Known rows, with every step that occurs:
vamul -> dazis -> pizib -> nubi -> bugu -> nakefil: [-32.5   8.8 -13.3  29.1  12.7  44.7   0.7  10.4  20.4  12.8 -14.0 -26.0
 -12.4  41.5   9.2  16.6   4.1  23.9  33.6   1.6  16.2 -14.9 -47.5]
dazis -> pizib -> nubi: [-26.2  12.1 -14.1  29.4  20.5  47.3  -1.0   1.3  25.5  -6.0  19.3 -33.1
  11.5  19.3   5.1  -9.7   6.1  20.8   9.9   0.5  21.7   1.4 -43.6]
vamul -> nubi: [ -7.1  23.4 -44.4  28.3  34.5  31.8  -0.4   6.7  12.2  -7.7  31.5 -21.3
   5.7  15.0  13.3 -39.7  -7.1   2.5  20.1 -11.1  18.3  10.3 -36.8]
dazis -> pizib -> nubi -> bugu -> nakefil: [-34.6   4.0  -8.4  29.1  23.6  41.1  -0.5  15.8  16.8  -4.3  -5.2 -31.6
  -4.1  31.9  12.7   5.2   5.8  20.1  24.6   3.7  33.1  -2.4 -53.6]
pizib -> nubi -> bugu -> dazis: [-25.1  14.7 -24.5  16.5  30.6  23.3   6.9   7.7  28.9  16.8   9.3 -26.8
   6.5  34.0  -0.6   6.5  15.2  24.6  30.1   8.4  30.2  -3.7 -35.6]
nakefil -> vamul -> dazis -> pizib: [-30.2  16.2 -25.3  18.2   6.7  56.2 -11.1  15.7  21.2  -6.8  17.7 -12.2
  -1.6  34.4  18.7  -3.6   3.6   7.7  26.1  -9.3  -6.3 -11.8 -18.6]
pizib -> nubi -> bugu: [-21.3   7.9 -22.2  27.9  26.5  31.5  -2.3   7.5  20.6  16.6   8.5 -29.8
   4.1  30.3   9.4 -12.7  20.0   9.1  18.8   7.3  26.7  12.9 -33.7]
nubi -> bugu -> nakefil -> vamul -> dazis -> pizib: [-35.3   5.4 -23.8  16.9   5.8  47.9  -8.8  27.2  13.6  -6.6  -5.7  -9.5
 -15.1  43.9  25.5   4.9   0.7   7.4  39.1 -13.7   1.7 -11.7 -28.8]
budu -> pizib: [-15.2  10.7 -35.1  31.8  45.8  42.8   0.3  15.6   5.1   5.3  27.6 -11.4
   6.8  11.4  16.3 -31.1  -4.6  -8.5  10.9  -9.1  17.9  -1.0 -35.7]
bugu -> budu -> pizib: [-14.8  -2.3 -20.2  22.8  35.6  40.3 -10.9   4.3  15.1   9.8  41.6 -23.4
   3.6  20.1   2.9 -26.9  -6.2 -17.2   7.3 -10.6  20.9   6.2 -29.4]
bugu -> budu: [-15.8   0.3 -13.5  13.2  18.4  42.5  -8.2  -2.4  27.7  -0.4  46.0 -23.8
  -1.5  25.1  -5.0 -16.7   7.1  -5.6  13.5  -9.1  18.3   9.4 -28.2]
nakefil -> vamul -> dazis: [-20.2  11.7 -38.1  12.2  10.8  47.0 -10.1  20.6  18.0   1.6  16.7  -4.7
   1.8  29.1   9.2 -11.5   9.0   8.2  24.7  -5.4  -9.5  -5.4 -11.1]
vamul -> dazis -> pizib -> nubi: [-24.6  18.4 -14.4  29.4  12.1  53.7  -0.8  -2.9  31.4  12.2  11.1 -27.5
   2.2  29.3  -1.1   4.5   7.6  28.0  20.1   2.6   7.8 -13.2 -37.4]
budu -> pizib -> nubi -> bugu -> nakefil -> vamul: [-26.5 -11.8 -46.7  29.7  41.0  31.1 -19.9  52.6  -4.2  -2.3 -10.9 -19.8
  14.2  31.5  25.5 -20.1   1.8   3.6  14.3   2.3  31.6   4.2 -37.6]
bugu -> nubi: [  3.5  20.4 -32.6  24.8  23.2  49.6   9.6   9.8   9.1  -1.4  29.1 -11.3
 -10.2  17.0  16.8 -26.2   6.1  -4.7  12.6 -12.6   8.6   0.0 -32.8]
budu -> vamul -> nubi -> bugu -> nakefil: [ -6.2  11.9 -39.5  29.4  34.4  14.7  13.7   7.2   1.0  -9.9   9.8 -18.8
  -4.4  20.2  19.5 -19.6  -4.8   4.6  35.2   3.5  25.1  -5.4 -27.1]
vamul -> dazis: [-13.8  18.9 -28.0  22.2  21.6  49.1   6.0  -0.6  20.3  17.0  15.6  -8.7
  -8.7  22.8   0.4  -9.5   6.9   6.3  28.2  -4.0  -0.4 -10.6 -23.1]
dazis -> pizib: [-26.5  21.7 -10.0  27.0  21.9  51.0   3.2  -2.1  20.0 -11.5  31.9 -20.0
  -0.1  16.8  14.2 -11.1   1.9   4.1  15.3 -12.2  12.3  -2.9 -41.5]
budu -> vamul -> nakefil: [-17.4  12.2 -11.1  23.8   8.8  33.7  14.5  -5.8  11.3   6.6  43.5  -2.5
 -11.3   3.9  -9.8   1.8  24.5   6.5  12.9   8.3   2.0 -22.5 -17.2]

Rows:
[-10.8  -7.9  -4.7  22.6  11.8  20.9   2.7 -15.2  27.5  13.7  23.1 -35.3
   4.3  33.0  -8.0  -0.2  18.3   5.8  17.2  18.1  30.7   4.4 -16.7] => pizib -> nubi -> bugu -> budu -> vamul
[-12.4  12.7 -42.6  26.7  35.0  24.9   1.9  21.7   1.7  -6.5   8.2 -21.2
  -8.7  25.2  22.8 -26.5  -8.8  -0.1  32.3 -11.5  30.7   4.9 -46.3] => vamul -> nubi -> bugu -> nakefil
[-16.1  -7.5   5.3  18.1  -6.2  19.8   2.1  -8.6  23.9  28.4  32.2 -25.4
 -10.9  28.4 -21.7  11.0  37.8   3.4  11.4  18.0  21.1 -11.2 -16.9] => pizib -> nubi -> bugu -> budu -> vamul -> nakefil
[-33.8  27.1  -8.2  18.1  15.5  32.9  13.8  -1.7  28.8   2.1  21.5 -18.5
  -2.8  31.1  16.1  12.0   3.2   5.4  37.2 -13.3  18.5 -12.4 -36.1] => nubi -> bugu -> dazis -> pizib
[-21.7  -1.0  10.8  24.1   2.1  28.6   3.2 -19.7  33.2  10.4  22.7 -40.9
   3.1  38.5   0.2   8.7  12.9   6.9  17.9  12.6  30.2  -0.8 -26.8] => dazis -> pizib -> nubi -> bugu -> budu -> vamul
[-29.9  20.0 -11.8  17.8  25.5  39.3   7.5   4.7  35.1  -1.0  19.4 -29.9
  12.8  24.4  -1.4   7.3   4.0  33.5  20.4   5.3  22.0 -14.7 -42.6] => bugu -> dazis -> pizib -> nubi
[-31.9  -0.7 -36.9  15.4  19.6  35.5 -12.4  39.9   2.1 -19.7   6.1 -10.2
  -3.9  31.2  20.3 -16.1   7.9   0.5  29.1  -5.7  14.3   4.3 -29.4] => nubi -> bugu -> nakefil -> vamul
[-17.3  22.7 -53.9  10.6  25.3  16.8  -1.5  28.6  17.1  -5.1  21.1 -14.7
   5.4  35.3  27.4 -24.3  -4.2   1.2  41.7  -9.3  21.1   4.0 -18.9] => nakefil -> vamul -> nubi -> bugu -> dazis
[ -8.2  17.4 -55.5  18.5  21.4  31.4 -15.1  29.8   9.9 -22.1  28.8 -16.8
  12.7  20.7  18.9 -46.1  -6.7   1.9  20.4 -10.1  10.7  13.1 -24.7] => nakefil -> vamul -> nubi
[-32.9   1.0 -27.8  20.5  12.9  56.6 -17.3  34.2  20.2 -12.7  -8.4 -21.4
   3.9  36.7   8.1   5.6   3.2  35.2  25.5   3.6   8.7 -16.0 -37.0] => bugu -> nakefil -> vamul -> dazis -> pizib -> nubi
[-10.2   1.9  -6.7  17.6  -1.4  27.3   7.7 -23.0  28.2  28.3  23.8 -15.3
 -15.8  37.5  -5.6   9.5  11.5  -6.8  31.9   1.8   6.2 -11.5   1.8] => nubi -> bugu -> budu -> vamul -> dazis
[ -9.3  -2.7 -47.1  18.2  23.8  20.3 -23.0  32.1   9.0   2.2  28.1 -25.8
   6.8  39.6  28.7 -50.2 -11.8 -30.5  19.2 -18.1  25.5  18.9 -21.0] => nakefil -> vamul -> nubi -> bugu -> budu -> pizib
[-26.8  25.3 -39.7  11.4  14.4  21.1   2.1  23.0  22.1 -16.5  20.0 -21.4
   8.4  39.9  33.1 -14.7  -9.5   5.7  38.7 -17.3  16.1   0.2 -28.5] => nakefil -> vamul -> nubi -> bugu -> dazis -> pizib
[-31.1  26.5  -9.7  16.4  26.1  42.1  12.9  -1.3  30.3 -11.6  32.0 -17.3
   5.3  20.5   6.2   7.4  -1.2  16.1  27.3  -8.5  12.1 -15.5 -39.7] => bugu -> dazis -> pizib
[-17.0  14.9  -8.5  33.0  12.9  43.8   9.2 -14.6  27.7  13.1  10.9 -22.2
   5.7  25.0  -3.5  15.4   7.1  31.9  21.1  14.0   6.8 -25.5 -22.4] => budu -> vamul -> dazis -> pizib -> nubi
[-29.4   9.8 -26.4  18.9   4.3  52.1 -15.4  19.2  26.8  -2.7   4.5 -23.2
  10.5  35.3   5.6  -0.2   9.2  26.8  19.9   2.6   3.2  -8.5 -25.2] => nakefil -> vamul -> dazis -> pizib -> nubi
[-32.2   8.6 -21.6  23.0  -2.2  44.3 -12.7  19.1  25.3   9.5  -6.6 -28.0
   2.0  49.5  17.5   4.9  11.8  15.0  28.6   0.1   5.0  -4.1 -22.5] => nakefil -> vamul -> dazis -> pizib -> nubi -> bugu
[  1.7   8.1 -25.5  20.6  23.4  23.7   1.1 -13.2  21.1  -6.4  48.2 -28.3
   0.9  17.1  -2.8 -23.9  -6.2  -3.0  17.4  -2.8  19.6   2.0 -21.0] => bugu -> budu -> vamul -> nubi
[-24.4   1.4 -37.0  12.2  14.5  39.8  -9.7  35.0   9.2   2.0  -4.6  -3.6
 -13.6  39.8  17.7  -2.7   7.9   7.6  39.0  -5.8   3.5  -5.0 -19.9] => nubi -> bugu -> nakefil -> vamul -> dazis
[-24.2  14.7  -3.0  34.8   6.8  36.1  14.1 -16.6  27.2  21.1  -1.3 -25.7
  -2.7  36.7   5.6  19.2  11.8  20.7  30.8  14.1  10.8 -15.8 -20.6] => budu -> vamul -> dazis -> pizib -> nubi -> bugu
[-23.0  13.2 -31.2  25.8  47.0  22.3   4.4  16.9  18.7  25.1   7.1 -25.2
  13.3  29.2   9.4  -7.4   2.4  10.3  22.6   6.7  31.9  -6.9 -34.6] => budu -> pizib -> nubi -> bugu -> dazis
[-17.9  -0.8 -20.4  22.2  27.1  31.4  -7.1   6.5  13.2  19.8  31.1 -27.0
  -2.9  31.6  13.8 -24.3  -2.3 -30.3  13.3 -14.3  25.9  10.9 -26.3] => nubi -> bugu -> budu -> pizib
[ -5.5  24.2 -34.9  22.8  31.1   4.3  22.1  -5.2  16.6   5.3  23.7 -14.5
   2.3  23.5  14.5  -7.3  -3.9   8.5  40.9   5.0  21.0 -13.3 -17.4] => budu -> vamul -> nubi -> bugu -> dazis
[-28.0   4.0   7.4  21.3   4.4  37.8  -8.5  -7.1  35.0   8.3  20.4 -44.6
  -0.2  41.0   1.5  -3.0  11.2   2.9  14.5  -3.3  32.1  11.8 -39.2] => dazis -> pizib -> nubi -> bugu -> budu
[ -8.3   9.7 -30.3  15.7  15.3  21.7  -4.5   0.5  21.1   7.4  35.2 -34.9
  -6.9  36.0  12.3 -32.1  -1.2 -18.0  25.4 -12.9  27.4  22.1 -27.1] => vamul -> nubi -> bugu -> budu
[-14.3  -8.5 -22.1  25.9  35.7  37.6 -16.8  10.3  20.2  17.6  29.3 -35.8
  11.7  21.4  -6.3 -23.8   1.1  -0.3   0.6   2.1  28.7   7.4 -35.8] => bugu -> budu -> pizib -> nubi
[-18.3   3.6  -7.8  14.6  11.7  31.8  -3.6  -4.7  23.9  12.1  35.5 -25.4
  -7.5  34.4   2.9 -13.5  12.5 -16.8  18.1 -11.3  23.0  14.7 -25.3] => nubi -> bugu -> budu
[-23.1  34.1 -26.9  22.2  21.5  21.0  13.2   1.8  27.0  -3.5  22.6 -24.4
  -2.2  32.0  22.4  -9.0 -11.2   5.0  41.2 -19.0  22.6  -4.6 -39.5] => vamul -> nubi -> bugu -> dazis -> pizib
